Each row was made from one small tree. The marks that hang from a mark follow it in brackets, in the order of their numbers. Every link used is in the known rows. Write each row's tree.
Known rows
j507[j680[j189[j252[j40] j420]]]: [  8   0  -3  -6  -1   4  -2   9 -18   1   6   7   0  -5  -3   7   0  -4
   4  -7   4   3  14  12 -13   0 -17  -1  -9]
j943[j40]: [  2   5   2   2   3 -14   1   8   0   0   0   3  -6  -1   5  -1  -1  -1
   5   2   0   1   5 -22   3   3  -1   1   1]
j824[j189]: [ -2   0   4  -9   4  -8  -1  -6   4   0   3   2  -1  -1  -1  -1   1  -3
   4 -12  -6  -4   4  -3 -17   2 -11   0  -5]
j943[j651]: [  0   3   5   1   1   6   1   8   5   0 -14   1  14  -6   3  -1  -2   0
  -5   4  -4   7  13   3   1  -6  -3  -1   5]
j76[j124 j882]: [ -2   0   7 -10  -6  15   3   9 -11   3  -1  -3  -2   2  18  -1   3   2
  10 -11   0  -1   0  -5  -2  -6 -11   4   1]
j651[j882[j76[j124]] j943[j40]]: [  2  13   6 -11  -6  -8  -3   8 -16   9 -26  -3  12   5  15  -6   0   3
   1 -18   2   4  23   0  19  -6 -18  11  -8]
j507[j680]: [  4   2   2  -6   1  -3  -2   0 -24   0   3   5  -2  -1  -5   6   0  -1
  -1   0   4   3   1   0  -1   2  -4   4  -5]
j882[j76]: [  4   3   4   1  -3  -1  -3  -1  -3   0  -3  -1  10   6   4   1   7   7
  -9   2   2   1   4   3  -1  -4   3   6 -10]
j680[j189]: [  1  -1  -6  -4   3   2  -1  -2  -2  -2   6   2  11   0   1  -3   1  -2
   2 -14   2   2   1   3 -10  -2  -7   3  -4]
j764[j824[j189[j252 j420 j680]]]: [  4  -6   2  -4  -4   2  -3   5  -6  -8   5   7 -10  -4   9  11   2  -6
   2  -2   6   4  25   9 -28   4 -25  -7  -9]
j189[j252]: [ 5 -3  1  0 -5  2 -1  4 10 -5  3 -1 -2 -3 -3  1 -5 -2  1  8 -1  2 31  7
 -3  2 16 -3 -5]
j651[j943[j40[j897] j76[j124 j882]]]: [  2   7  16 -14  -4  -8  -1   9  -8   9   6   0  -3  -5  20  -2   3   3
   3 -11   7   1  -9   4  10  -1  -7   8   9]
j162[j40]: [-1  7  0 -6  2 -4  0 10  4  0 -2  2 -1 -2  4 -2  0 -2  4 -3  1 -5  9 -2
  7 -1 -9  8  6]
j189[j252[j40] j680 j824]: [ 13   0   1   0  -3  14  -3   8  -2  -7   6   3 -18  -2   5  12  -2  -7
   6   9  14   0  39   9  -2   3  29 -23 -14]
j252[j189[j680]]: [  4  -1  -2  -3   2  11  -4  -3 -12  -6   8   4 -12   1   0   5   4  -2
   2  -8   2   4  -4  -8  -9   4  -6  14 -13]
j699[j40[j897] j76]: [ -3   2  -1  10   5  16   4   3  11   9   0  -3  23   2   0  -7  10   1
   1  -1   6 -13  25  15   1  -1   2  12   3]
j507[j680[j189[j252 j824]]]: [  9  -1  -1 -11  -2   2  -6   1 -22  -4  12   7   2  -3  -3   6  -2  -6
   1  -3  10   7  26  12 -13   1  14   0 -15]
j680[j189[j252 j824]]: [  6  -3  -4  -7  -3   6  -6   0   2  -6  12   2   4  -3   3   0  -2  -7
   3  -4   8   5  29  15 -16  -1  21  -6 -12]
j189[j252[j40[j897]] j420 j680]: [ 11  -9   6   5  -6  15   2  12   4   1   2   4  -9  -2   4  15   0  -3
   4   5   6   0  20  14  -4   4 -19 -14  -7]
j699[j76[j124]]: [-2  1 -6 -6  1  2 -4 10 -5  4  0 -3  9  1  5 -4 10  3  1 -1 -6 -8 22  2
 -5 -7  5 -2  2]
j680[j189[j420 j824]]: [ -1  -4  -4  -6  -3   8  -5   0  -5   2   6   5   3  -2   7   1   4  -5
   1  -9   6   5  -2  14 -20  -3 -11  -5  -8]
j824[j189[j252[j40] j420 j680]]: [  6  -3   4  -5  -1   3   0   6   5  -1   3   5 -14  -4   1   9   1  -5
   6  -9  -3  -4  25   2 -21   3 -23 -12 -11]
j651[j882[j76[j124]]]: [  2   4   5  -5  -4   3   0   6 -12   4 -20  -2  15   9  10  -2   4   3
  -5 -11  -1   4  22  -5   8  -9 -17   9  -8]
j651[j882[j76[j124]] j943]: [  0   8   5 -13  -8   3  -4   2 -16  10 -25  -6  17   6  10  -6   2   5
  -3 -20   1   3  21  19  17  -8 -16  10  -9]
j680[j189[j252 j420 j824]]: [  4  -7  -3  -6  -7   9  -5   3   1  -2   9   4   0  -4   5   2   0  -7
   1  -3   5   6  22  19 -23  -2   2  -7 -12]
j764[j824[j189[j420]]]: [ -2  -2   2  -3  -1  -3  -2   2  -6  -3   2   6  -6  -3  10   5   4  -4
   2  -6   2   2   0  10 -27   2 -34  -3  -1]
j651[j882 j943[j40 j76]]: [  1  15   5  -8  -2 -15  -2   9  -8   7 -14   2   1  -5   9  -3  -2  -3
  -4 -13   5   4  18  -8  22  -3 -11   8   6]
j189[j252 j680]: [ 10  -6   0  -2  -5   9  -2   5   0  -8   6   1  -7  -1  -2   8  -4  -2
   0   5   6   4  40  -2  -1   2  15  -7 -12]
j943[j40[j897] j76[j124 j882] j651]: [  5   7  24  -6   0  -4   5  25   0   4   0   6   9  -9  28   2   5   1
  -3   1   0   8   5 -21   3  -8 -14   8  18]
j252[j40 j189[j420 j680 j824]]: [  7   2   0   2   1  20  -2   5 -13   0   4   7 -26  -1   9  11   8  -7
   9  -5   8  -1 -13   6 -15   3 -16  -3 -13]

Which tree is each row?
[ 12  -9   8   1  -8  18  -2   9  -1   0   4   5 -16  -2   8  18   1  -7
   5  10  14   2  23  21  -9   4   0 -22 -12]  j189[j252[j40[j897]] j420 j680 j824]
[  5  -1   8   3   1  13  -1   0  -2   5   3   5 -13  -1   9   9   7  -7
  10  -4   5  -2 -30  21 -15   6 -21   3  -6]  j252[j40[j897] j189[j420 j824]]
[ -1  -5   4 -10   0   1  -2  -2  -5   1   3   6  -9  -1   1   7   5  -3
   1 -13  -3  -1   4  -6 -22   2 -32  -4 -10]  j824[j189[j420 j680]]
[  5  -2  -5   1  -2   8   1  11   6   1   4   3   3  -4   3   1   0  -5
   5  -9   0   0  16  16 -15  -2 -17  -7  -6]  j680[j189[j252[j40] j420]]
[  2  13   4  -7  -6 -11  -4   3 -11   8 -26  -2  13   4   8  -4   0   3
  -2 -15   5   4  23  -2  22  -4 -13  12  -9]  j651[j882[j76] j943[j40]]
[  7  -6   0  -1  -4  11  -2   6   5   2   8   4   3  -4   7   5   1  -8
   6  -5   8   2  13  27 -18   0  -5 -12  -8]  j680[j189[j252[j40[j897]] j420 j824]]
[  2  -1   1  -4   2  -2  -2   0 -11  -8   6   7  -6  -1   9   8   3  -5
   3  -8   8   2  11   1 -20   4 -19  -5  -5]  j764[j824[j189[j680]]]
[ -1  11   2  -7  -3 -10  -2   4  -9   8 -24  -2   6  -1   4  -5  -6  -3
   5 -16   4   3  21  -4  23   0 -15   7  -1]  j651[j882 j943[j40]]
[  5   6  18   0   1  -5   3  17  -2   5 -28   2  29   1  17   0   1   1
  -3  -3  -2  11  28 -15  13  -7 -23  10   2]  j943[j40[j897] j651[j882[j76[j124]]]]
[  6  -2   2  -1  -2   4  -1  10  -5  -6   3   7 -13  -4  10  11   2  -6
   6  -3   6   1  23  11 -25   4 -28 -12  -6]  j764[j824[j189[j252[j40] j420 j680]]]
[  6  -6  -1   1  -2   8   1   8   8   3   5   3   8  -3   3   3   0  -5
   5  -9   2   1   9  21 -14   0 -20  -5  -5]  j680[j189[j252[j40[j897]] j420]]
[  7  -7   9  -5  -1   3   1   4   6   1   5   5  -9  -3   2  11   2  -5
   7  -9  -1  -4  19   7 -20   5 -26 -10 -11]  j824[j189[j252[j40[j897]] j420 j680]]
[  8   1  -5  -2   0   7  -3   5   4  -4   9   2   1  -4   5   1  -2  -9
   8  -5   9   0  25  17 -12  -1  18 -12 -10]  j680[j189[j252[j40] j824]]
[  4  -8   5 -10  -4   2  -3   2   3  -2   6   4 -11  -3  -1   8   1  -4
   2  -7  -4   0  29   0 -25   3 -20  -6 -14]  j824[j189[j252 j420 j680]]
[  8  -1  -3  -9   0   0  -4   2 -20  -4  10   6   5  -3  -6   4  -2  -3
   1  -6   5   6  23   7 -10   1   1   5 -12]  j507[j680[j189[j252]]]
[  4  13  12   1   5 -15   2  22   6  -2  -1   7   2 -12  13  -1   2  -1
 -11  10  -2   8  15 -26   3  -6   1   2  16]  j943[j40 j76 j651]
[  7  -2   3   3  -8  11  -1  12   7   2  -1   3 -17  -5   7   8  -1  -7
   6  12   5   0  22  23 -12   1   6 -21  -7]  j189[j252[j40] j420 j824]
[  4  -5  10  -4  -1  -3   1   3  14   4   3   3  -5  -4   1   5   0  -5
   8  -7  -6  -5  12  14 -22   5 -25  -7  -5]  j824[j189[j252[j40[j897]] j420]]
[  2  -4  -1  -3  -2  14  -3   0 -13  -3   5   6 -16   0   2   7   6  -2
   1  -7   0   5 -10  -4 -16   3 -27  13 -13]  j252[j189[j420 j680]]
[  5  -3   1  -5  -1   0  -3   3  -6 -11   8   6  -7  -3   7   8   0  -6
   4  -3   8   3  31   6 -22   5  -9  -7  -8]  j764[j824[j189[j252 j680]]]
[  0  14   8 -13  -2 -14  -1  13 -12   9 -12   0  -1  -4  15  -6  -1  -2
  -1 -16   1   3  18  -5  19  -6 -15   7   6]  j651[j882 j943[j40 j76[j124]]]
[  3   8  12 -11  -6  -9  -2   4 -14  11 -24  -3  19   7  15  -4   1   4
   2 -18   4   4  17   7  21  -3 -21  13  -7]  j651[j882[j76[j124]] j943[j40[j897]]]
[  9  -2   0  -2   1   8  -2   2   6  -3  11   3   7  -2   5   3  -2  -8
   8  -5  11   0  19  23 -11   1  15 -11  -9]  j680[j189[j252[j40[j897]] j824]]
[  0   7   7  -7  -3 -10  -1   0  -6  11 -22  -1  13   1   4  -2  -6  -4
   5 -16   7   4  13   4  25   2 -20   9   1]  j651[j882 j943[j40[j897]]]
[  8 -11   3  -4 -12  17  -7   6  -5  -4   5   5 -17  -3   5  14   0  -6
  -1  12  11   7  37  11 -14   1   9 -16 -17]  j189[j252 j420 j680 j824]
[  3   8  13 -10  -4 -11  -1   4  -3   7   5   2  -1  -6  14   1   2   2
   0  -7  11   1  -9   3  13   2  -4   9   9]  j651[j943[j40[j897] j76[j882]]]
[  4   9  10  -7  -5 -12  -3   0  -8  10 -25  -2  20   5   9  -1   0   3
  -1 -15   8   5  16   5  24  -1 -18  14  -7]  j651[j882[j76] j943[j40[j897]]]
[ 11  -5   2   1  -8  18  -3  13  -3  -2   2   5 -22  -4   8  15   1  -7
   4  10  12   2  32  14 -10   1   4 -24 -14]  j189[j252[j40] j420 j680 j824]
[  8  -4  -1 -11  -5   5  -6   3 -22  -1  10   8  -2  -5  -1   8   0  -6
   0  -2   8   8  21  15 -19   0  -2  -1 -15]  j507[j680[j189[j252 j420 j824]]]
[  1  10  12  -7   1   3   3  22  -4   3 -15   3  13  -8  16  -2   3  -1
 -13  -4  -7  10  26  -8   6 -14 -15   4  14]  j943[j76[j124] j651[j882]]
[  4   2  14   4   4  -8   3  12   7   2 -12   4  16  -5   9   2  -2  -1
   0   6  -1   8   9 -12   6   1  -9   3   9]  j943[j40[j897] j651]
[  3   7  11  -8   0 -18  -3   4  -1   6   6   2  -2  -6   8  -1   1   1
  -3  -4   7   1  -8   8  11   3  -1   5   8]  j651[j943[j40[j897] j76]]
[  2  10  13 -13  -2 -14   0  10 -10  11 -11   1   6  -2  15  -3  -1  -2
   0 -17   3   4  11   0  21  -3 -19   9   7]  j651[j882 j943[j40[j897] j76[j124]]]
[  3  -7  -5  -3  -5   7  -2   6   5  -1   7   2   6  -4   1   0  -1  -4
   0  -7  -1   5  20  13 -19  -2 -13   0  -8]  j680[j189[j252 j420]]
[  1  -4   3  -3  -5  -2  -2   5   0  -6   3   6  -7  -5   8   6   1  -6
   3  -1   2   3  20  14 -30   4 -24  -5  -4]  j764[j824[j189[j252 j420]]]
[  3  13  17  -6   0  -3   4  29  -3   1  -1   5   1 -11  28  -1   5   1
  -3   1  -3   7  14 -30   1 -11  -8   6  16]  j943[j40 j76[j124 j882] j651]
